Known rows, with every way that one mark hangs from another
z_684(z_495(z_628(z_186) z_660) z_693): [ 12.6  14.1 -37.0  30.6  -8.2  17.6  -7.0   8.3  10.7 -15.4  -9.6   9.5
  -4.5  -7.4   0.6  -2.5   4.3   9.6   2.9  12.4  -1.3 -27.0  -5.3]
z_186(z_628): [-13.1  10.7   5.8   3.1   6.0   8.7  -1.4  12.0 -10.3   1.6  -2.4   2.1
 -11.3  14.4   2.1  -6.1   1.0  -8.7  18.6   2.9  -1.7 -33.4  21.3]
z_906(z_186(z_684(z_693)) z_348): [-20.9  -2.8   2.9  30.2 -27.0   6.7  -2.9  -7.3   8.6  -2.0  -4.9  -1.3
   0.4 -19.9  -4.4  15.1  11.8  -6.9  21.2 -22.5  -6.1  -0.1 -62.5]
z_495(z_628 z_660): [-21.5  -8.1 -36.4  -6.9  18.2  20.0  -7.4  15.4  -9.2  -9.6  -1.0  17.6
  -6.2  24.2  -4.8 -11.4   8.7  -0.2  -5.3   9.2  -9.9 -34.0  16.3]
z_906(z_186(z_628) z_348): [-21.3   1.7  -1.0  15.6   1.3  -6.8   2.9   0.0  -1.1   7.0  -2.0  -2.3
  10.1 -12.2  -9.3   0.2  -9.6 -20.0  16.9 -30.2  -7.7 -31.2 -64.1]
z_495(z_660): [-28.6  -0.2 -17.5 -13.2  24.9 -12.7 -12.3   8.8  -6.3 -13.5  -6.5  16.8
  -3.9  27.3   3.4  -8.8  13.4  -0.4  -2.5   0.7  -5.1  -7.7  24.4]
z_684(z_186): [-26.7   7.0   1.6 -26.2   5.5   2.2 -11.2   4.2  -9.9   1.4 -12.0 -10.3
   3.6   2.5  17.2  -2.0  -6.9  -4.6  11.9   5.7  -0.3  19.5  25.7]
z_186(z_628(z_495)): [ 10.8  -2.4   8.1   2.3  37.0   2.8   1.4   6.4  -7.1   2.4  -7.2   2.0
 -10.9  12.2  -1.3  -8.8  -5.1  -4.8  16.7  -7.4   4.1 -30.5  12.1]
z_628(z_495): [  9.0 -10.6  15.5  -0.4  51.9  -2.6 -11.5   1.4  -9.2  -1.4 -14.3  -1.3
  -9.7  15.0   8.0  -7.5  -7.6  -1.2  12.4  -6.5   5.3   7.7  12.9]
z_628(z_186(z_906(z_348)) z_495(z_684)): [  8.7  -6.3  20.5   1.9  -5.3 -44.0  -3.6 -17.0  15.6   5.5   6.2   1.7
   3.6  -6.6  -9.0  -0.2 -13.8   0.7 -18.1 -20.6  -1.9  21.4 -31.4]
z_906(z_186 z_348): [-25.1  -2.8   5.3  13.9  13.3 -11.5  -6.9  -4.5  -3.1   3.6  -5.2  -6.7
  12.3  -9.4  -2.4   0.9 -10.4 -15.8   9.9 -29.2  -7.7   3.2 -63.1]
z_495(z_628): [-10.3  -4.4  -6.6   7.2  12.1  37.2  -7.8  11.2 -14.2   2.9  -0.9  -1.1
 -10.2  12.3   5.0  -7.4  -6.5  -8.1   1.6  12.5  -5.1 -19.2  13.1]
z_693(z_684(z_495)): [ 21.5   2.2   7.1  12.0  60.2   8.4  -0.2   2.4 -10.1   1.7  -5.7 -12.8
  -2.9   2.4  13.1  -1.8  -2.8   3.8   1.4  -3.8   5.5  37.3  21.1]
z_906(z_186(z_628 z_684) z_348): [-18.0   0.9   0.2  13.1 -34.3  -0.6  11.1  -2.9   4.3   6.4   1.3  -1.5
   8.7 -16.8 -16.6   4.7   3.5 -14.2  24.6 -30.2  -7.8 -31.7 -60.7]
z_693(z_684(z_186(z_628))): [-23.5   5.7 -12.4 -17.7  27.9  14.1   7.5   2.9 -11.5   4.2  -2.2 -15.5
  -5.5  -4.5  11.1  -1.7   6.1  -5.4  21.7   0.6  -1.2  18.4  31.1]
z_906(z_186(z_684(z_495(z_628) z_693))): [ 21.1  -1.0  -7.1  37.0 -24.1  32.9   0.6   0.2   4.1   0.1  -5.1  -4.8
   0.4 -25.6  -0.8   9.8   1.9   5.1  19.9   7.6   3.8 -12.0 -36.4]
z_186(z_628(z_495(z_684)) z_906): [ 22.6 -13.3  25.9  -5.5  19.2 -22.7   1.5  -0.8  -1.0   6.8  12.5   9.5
  -8.5  13.3 -12.9  -1.9  -2.9   2.1 -21.4   2.2   5.2 -18.0   7.4]
z_348(z_906(z_186(z_684(z_495)))): [ 15.8  -7.6  18.4   5.6 -17.4   7.0  29.1  -6.3  -3.8  11.3  16.2 -12.7
  14.7  -3.2  -0.6   7.4  -1.8   1.3 -18.5   7.7   2.9   9.3 -27.3]
z_186(z_628(z_495) z_684 z_906(z_348)): [ 29.1 -15.5  32.2  -2.0 -22.4   6.1   9.7  -6.3   5.9   5.2  10.8  10.2
  -1.3   7.6 -25.0  -1.0  -0.4  -7.1 -17.5 -20.2   1.7 -25.6 -18.0]
z_495(z_628 z_660 z_684): [-26.8 -15.2 -41.8  -9.4  15.2 -17.9  -4.2   7.9  -3.7  -6.6   6.8  17.9
  -7.0  18.6  -9.6  -7.7  20.5   6.9  -9.1   8.3 -12.6 -27.2  14.7]
z_628(z_495(z_660 z_684)): [ -5.3 -20.2 -16.8 -16.7  53.6 -51.2  -6.2   0.0   0.4  -9.8  -6.6  13.9
  -6.6  20.8  -4.4  -5.9  14.3  11.2   1.9 -10.4  -1.3   1.1  12.7]
z_693(z_684(z_186)): [-26.0   2.1  -7.3 -19.6  37.6  12.0  -2.1   0.4 -12.2   3.2  -4.7 -17.2
  -2.0  -2.2  19.6   0.0   4.9  -3.1  13.6  -0.1  -0.3  48.0  31.3]
z_693(z_684(z_495(z_660))): [ 12.5  -2.4 -14.7   0.9  66.3  -6.6   1.3   5.2  -8.3  -8.1  -4.8   0.3
  -0.7  10.6   7.5  -6.5   8.6   7.7  -5.3  -5.6   3.5  27.3  24.2]
z_348(z_906(z_186)): [-19.5  -8.6  14.3   2.2  10.3   4.0  18.3  -5.4 -11.2  11.2  16.0 -10.0
   9.1   6.3   6.2   4.3  -2.2  -5.9 -17.8   9.9  -3.6   8.6 -24.8]
z_693(z_684(z_186(z_906))): [-12.7  -3.9  11.9 -23.6  25.9  15.3  -3.9  -5.5 -11.0   3.9   8.4 -11.1
   0.7   0.1  14.4   4.8  -2.0  -2.6 -12.6   9.9   1.9  55.8  30.8]
z_628(z_186 z_495): [ -0.2   8.5   0.8   4.8  12.8  -8.0  -8.0  -3.2   5.4  -0.7 -14.6  -5.2
  -7.0  -3.0  11.3  -5.0 -14.7  -1.2  23.5  -3.7   4.9  10.7   1.6]

Rows
[-25.4  15.2  -5.9  -0.4  -8.6  17.3  -5.4   6.8  -1.7  -3.7 -10.4  -4.8
 -11.2  -7.4  11.5   7.1  11.0  -3.7  25.1  12.5   0.8 -18.6  18.9] | z_684(z_186(z_628) z_693)
[ 17.1  13.0   0.5 -15.9   0.9  -0.5   2.6  10.4  -8.5   3.7 -13.8 -14.7
  12.3  -9.1   5.6  -5.7 -16.8  -3.2  10.6  -0.8   6.7 -13.2  17.2] | z_684(z_186(z_628) z_495)
[ 26.5  20.2  22.4  25.0 -67.1  15.2  -3.3  -7.2  17.7  -3.6   4.6   3.0
  -5.6 -15.4   3.9  14.4  -3.0   8.5  -6.6  17.8   7.9  15.8   5.7] | z_628(z_186(z_684(z_495 z_693) z_906))
[ -9.6  13.9  18.8  21.2 -74.5  13.4  -3.4 -13.1  20.2  -4.2   7.6   6.9
  -4.6 -10.3  -4.3  14.5   6.0  -2.7  -5.9   0.2  -2.5  12.4 -19.5] | z_628(z_186(z_684(z_693) z_906(z_348)))
[ 21.2  -5.3 -23.8   2.7  25.8  11.5  -4.3  13.8  -8.4  -6.4  -6.3   8.2
   5.2  14.3  -4.6 -14.5  -4.9   5.2 -10.4   4.6  -2.3 -26.4   9.3] | z_684(z_495(z_628 z_660))
[ 13.2   8.5  -6.7 -10.6  34.6   8.7  10.8   4.2 -10.1   6.3  -5.9 -20.3
   3.8 -11.5  10.2  -3.9  -3.3   1.3  14.7  -4.3   6.0  19.8  23.7] | z_693(z_684(z_186(z_628) z_495))
[-10.4   6.6 -23.5  -6.8  18.7 -23.8  -7.6  -1.9   9.5 -10.8 -14.4  11.4
  -1.2   5.4   5.4 -10.5  -2.1   2.9  15.2  -6.7   0.4  -0.6   1.2] | z_628(z_186 z_495(z_660))
[ -4.2  -7.6 -21.7   4.7  36.5 -33.8   0.8   4.6   6.2 -11.5  -4.1  19.0
 -17.2  11.7 -11.4  -1.9  26.4   9.9  13.1  -5.2   0.5 -38.2   8.8] | z_186(z_628(z_495(z_660 z_684(z_693))))
[  6.7   1.0 -14.8  20.6 -12.7  -3.3  -2.5   0.7   8.7 -12.2  -9.1   6.7
   3.1 -15.0  -1.2   7.1  16.0  11.0  14.2   0.3   2.7  -4.1 -31.3] | z_906(z_186(z_684(z_495(z_660) z_693)))
[ -9.9  11.5  20.4   3.1 -72.0   3.9  -0.7 -12.0  14.0   2.1  10.2   2.7
   4.1  -6.1  -5.1   4.7  -5.9  -8.2 -11.9  -6.6  -4.0  13.9 -16.3] | z_628(z_186(z_684 z_906(z_348)))
[-14.0   4.0 -30.8   8.8  11.6 -48.4  -7.2  -7.2  19.5 -15.6 -10.6  14.8
  -9.5  -3.4   1.1   3.9  18.2  15.2  18.4  -3.5  -3.6   2.4  -2.6] | z_628(z_186 z_495(z_660 z_684(z_693)))
[ -7.5  17.5  18.7  -0.6 -69.0  12.3  -2.9  -7.8  10.9   2.7  10.2   4.5
  -3.5  -2.5   4.0   6.0  -6.3  -1.6  -3.1  17.2   2.1  17.2  14.3] | z_628(z_186(z_684 z_906))
[-16.7  -1.9   8.0   4.3   0.6   6.3  27.4   1.2 -10.2  13.5  19.3  -5.8
   8.2   3.6  -3.0  -0.4  -0.4 -10.5 -11.3   9.6  -4.3 -23.4 -26.6] | z_348(z_906(z_186(z_628)))
[  5.5 -13.3  10.6   1.4 -10.1   7.6  34.9  -5.8  -0.9  13.8  17.1  -6.7
   4.5  -1.5  -9.6   2.9   4.9  -3.3  -3.2   3.0   0.1 -20.1 -31.8] | z_348(z_906(z_186(z_628(z_495) z_684)))
[ 47.4  -8.5  23.9   5.0 -35.1  38.2   0.9   1.4  -2.0   5.2  13.2   3.1
   1.5   4.4  -7.6   0.3  -9.4   4.2 -31.6  17.8   6.7  -4.2  13.4] | z_186(z_684(z_495(z_628)) z_906)
[-15.1  -1.8  23.0  -3.5 -14.9  10.0 -13.8  -6.5   2.0  -4.0   0.3  -2.1
   2.9  -3.6   2.7  13.5  -0.4  -4.1 -20.9   0.7  -2.3  21.9  -9.4] | z_684(z_186(z_906(z_348)) z_693)
[-13.5  -2.2   8.5   2.3 -33.6  14.5  32.9  -1.4  -3.5  14.5  23.4  -4.3
   5.5   0.1  -7.0   4.9   9.0  -5.9  -2.3  10.1  -2.8 -24.1 -22.4] | z_348(z_906(z_186(z_628 z_684)))
[  7.1  10.1 -24.2 -28.5   5.1 -17.3   4.8  13.0  -3.2  -6.3 -12.3   0.0
  16.0   1.7  -0.3 -11.1  -1.1   2.9   8.0  -2.3   4.2 -25.1  18.8] | z_684(z_186(z_628) z_495(z_660))
[  3.7   0.7  -3.2 -12.0   5.3 -21.1  -8.7  -6.2  10.3  -8.3   0.6  16.1
   3.7  10.7  -3.0  -6.4  -7.7   4.2 -15.0   2.6   3.9   4.8  -0.6] | z_628(z_186(z_906) z_495(z_660))
[-40.3   0.9 -37.7 -39.7  -1.2 -49.2   2.4   6.6   0.3  -6.4   0.0  11.0
   4.4   6.1  -5.4  -3.6  21.1   4.9  11.8  -0.6  -8.2 -20.6  24.1] | z_495(z_660 z_684(z_186(z_628)))
[-23.0   7.3 -24.7   7.7 -26.7  -4.5  -4.1   1.1   3.5   6.6   5.5  -1.9
  -9.7  -8.9   0.5  -1.7  -2.9  -1.5  14.0  11.9 -10.0 -10.2   5.4] | z_495(z_628(z_186) z_684)
[ 17.9  -4.3 -16.0  -6.4  39.9  31.0   4.2   7.0 -12.4   7.2  -5.8 -21.9
   4.7 -11.9  11.7  -5.0 -11.0   2.9   3.4   3.2   2.5  32.3  20.6] | z_693(z_684(z_186 z_495(z_628)))
[ 15.4  -3.5   6.0  -1.8  -5.6  12.0   9.2   5.8  -1.5   2.4  -4.0   2.5
 -13.8   8.1  -7.0  -4.3   8.7  -0.8  25.6  -5.1   3.8 -31.0  15.7] | z_186(z_628(z_495) z_684)
[-17.7  -3.5  13.8  -9.4  -9.6 -20.7 -13.7  -6.8   4.0  -2.9   5.1   0.7
  -5.4  -4.1   7.5  17.1  11.5   8.3 -13.2  18.9   0.6  28.2  19.9] | z_495(z_684(z_186(z_906) z_693))
[ -2.1 -23.3  -7.2 -40.9  31.8 -50.4  -6.1  -6.2   3.0  -4.8   0.6  10.6
   7.3  12.0  -5.8  -2.9   7.9  12.0 -19.5  -2.1   1.2  18.7  12.9] | z_628(z_495(z_660 z_684(z_186(z_906))))
[  8.2  -6.6 -40.4 -18.4  43.2  16.9   6.0   6.6  -9.4  -2.3  -4.9  -8.2
   8.9  -4.5   3.8  -7.5   2.3   6.9  -3.7   1.1  -1.7  20.1  22.1] | z_693(z_684(z_186 z_495(z_628 z_660)))
[ 27.3  -4.4  -7.2  18.1  52.5  33.6   2.1   5.8 -14.1   5.3  -0.6 -12.9
  -5.9  -1.1   5.9  -5.6  -6.0   3.2  -2.1   3.4   2.6  17.8  18.2] | z_693(z_684(z_495(z_628)))
[-28.0   7.4 -10.0  -3.9  -9.0 -20.7  -2.8   0.8   1.7  -1.8  -4.3  -3.9
 -10.5 -10.1   6.0  11.3  16.8   5.1  20.6   7.7  -2.9  -9.3  18.8] | z_495(z_684(z_186(z_628) z_693))
[-14.4  13.9  22.2   5.3 -34.8  -4.2  -8.4  -8.2   7.8   2.5   6.8   3.4
   5.2  -1.2  -0.1   2.4 -18.0 -13.8 -16.3  -6.9  -2.8  12.9 -20.4] | z_628(z_186(z_906(z_348)))
[ 40.2  -8.6  43.0   5.1 -29.9   5.1   1.4  -6.0   3.5   2.2  10.1   1.9
  11.2   4.7 -13.9   2.8  -7.9  -0.9 -36.5 -14.2   5.4  14.4 -14.2] | z_186(z_684(z_495) z_906(z_348))
[-15.1   3.3   8.7  -7.7 -19.9 -15.7  -3.3  -2.9   4.9   0.2   9.8   2.5
  -9.3  -5.6   0.1  14.7  13.6   5.5  -7.7  18.1  -0.6  -2.5  15.9] | z_495(z_684(z_186(z_628 z_906) z_693))
[ 12.2   0.0  23.2   4.6  -3.1 -12.1  -6.9 -12.9   9.7   3.3  -0.8   0.3
   6.1  -1.0  -5.5  -3.2 -22.0  -7.0 -14.2 -17.7   1.5  15.5 -31.9] | z_628(z_186(z_906(z_348)) z_495)
[  2.3 -11.0  34.8  -2.9 -39.1  10.8  -3.4  -8.4   2.0   0.2  12.6   8.4
   2.1  12.7 -11.7   5.9   0.6  -6.7 -28.2 -10.6  -2.7  12.0  -8.3] | z_186(z_684 z_906(z_348))
[ -2.6 -12.4   0.3  -6.3  33.7 -28.1 -10.6  -5.1   2.2  -1.9 -13.0  -4.9
  -9.1  -5.5   9.9   8.3   9.8  10.0  13.8  -2.4   3.3  21.6   8.8] | z_628(z_495(z_684(z_186 z_693)))
[ 20.7   1.5  -8.4 -11.7   4.9  24.3  -3.3  10.7 -11.9   4.6 -11.9 -17.5
  11.3  -9.6   6.8  -6.8 -22.3  -0.1   1.6   7.4   3.0  -0.3  11.8] | z_684(z_186 z_495(z_628))
[ 43.4   0.5  38.1  21.3 -31.4  22.7  -6.3  -0.5   7.5  -5.3   6.4   6.1
  -5.4   1.0  -0.5  15.4   5.8  11.5 -23.7  17.3  12.0  14.4  14.4] | z_186(z_684(z_495 z_693) z_906)
[ 25.6   6.9 -18.0   4.2 -16.7   9.5  -2.4   5.8   4.2  -5.1   5.2  11.4
  10.3   2.3  -6.9 -10.7 -15.5   4.2 -26.1  13.5   0.4 -17.4   0.5] | z_684(z_495(z_628(z_186(z_906)) z_660))
[ 13.0  23.7   2.9  10.7 -49.1   3.3   1.8  -0.8  11.1  -0.2  -7.9  -7.1
   1.2 -12.4   8.9  -0.3  -7.6   2.0  24.3   2.3   5.7  10.1   9.7] | z_628(z_186(z_684(z_495)))
[ 34.0   5.4  10.4  18.9 -24.9  18.5  -0.9   0.8   2.7   6.7   3.6  -5.6
  12.5  -9.8  -8.5  -5.3 -29.3  -6.6 -27.0  -5.6   0.1  -9.2 -26.6] | z_684(z_495(z_628(z_186(z_906(z_348)))))
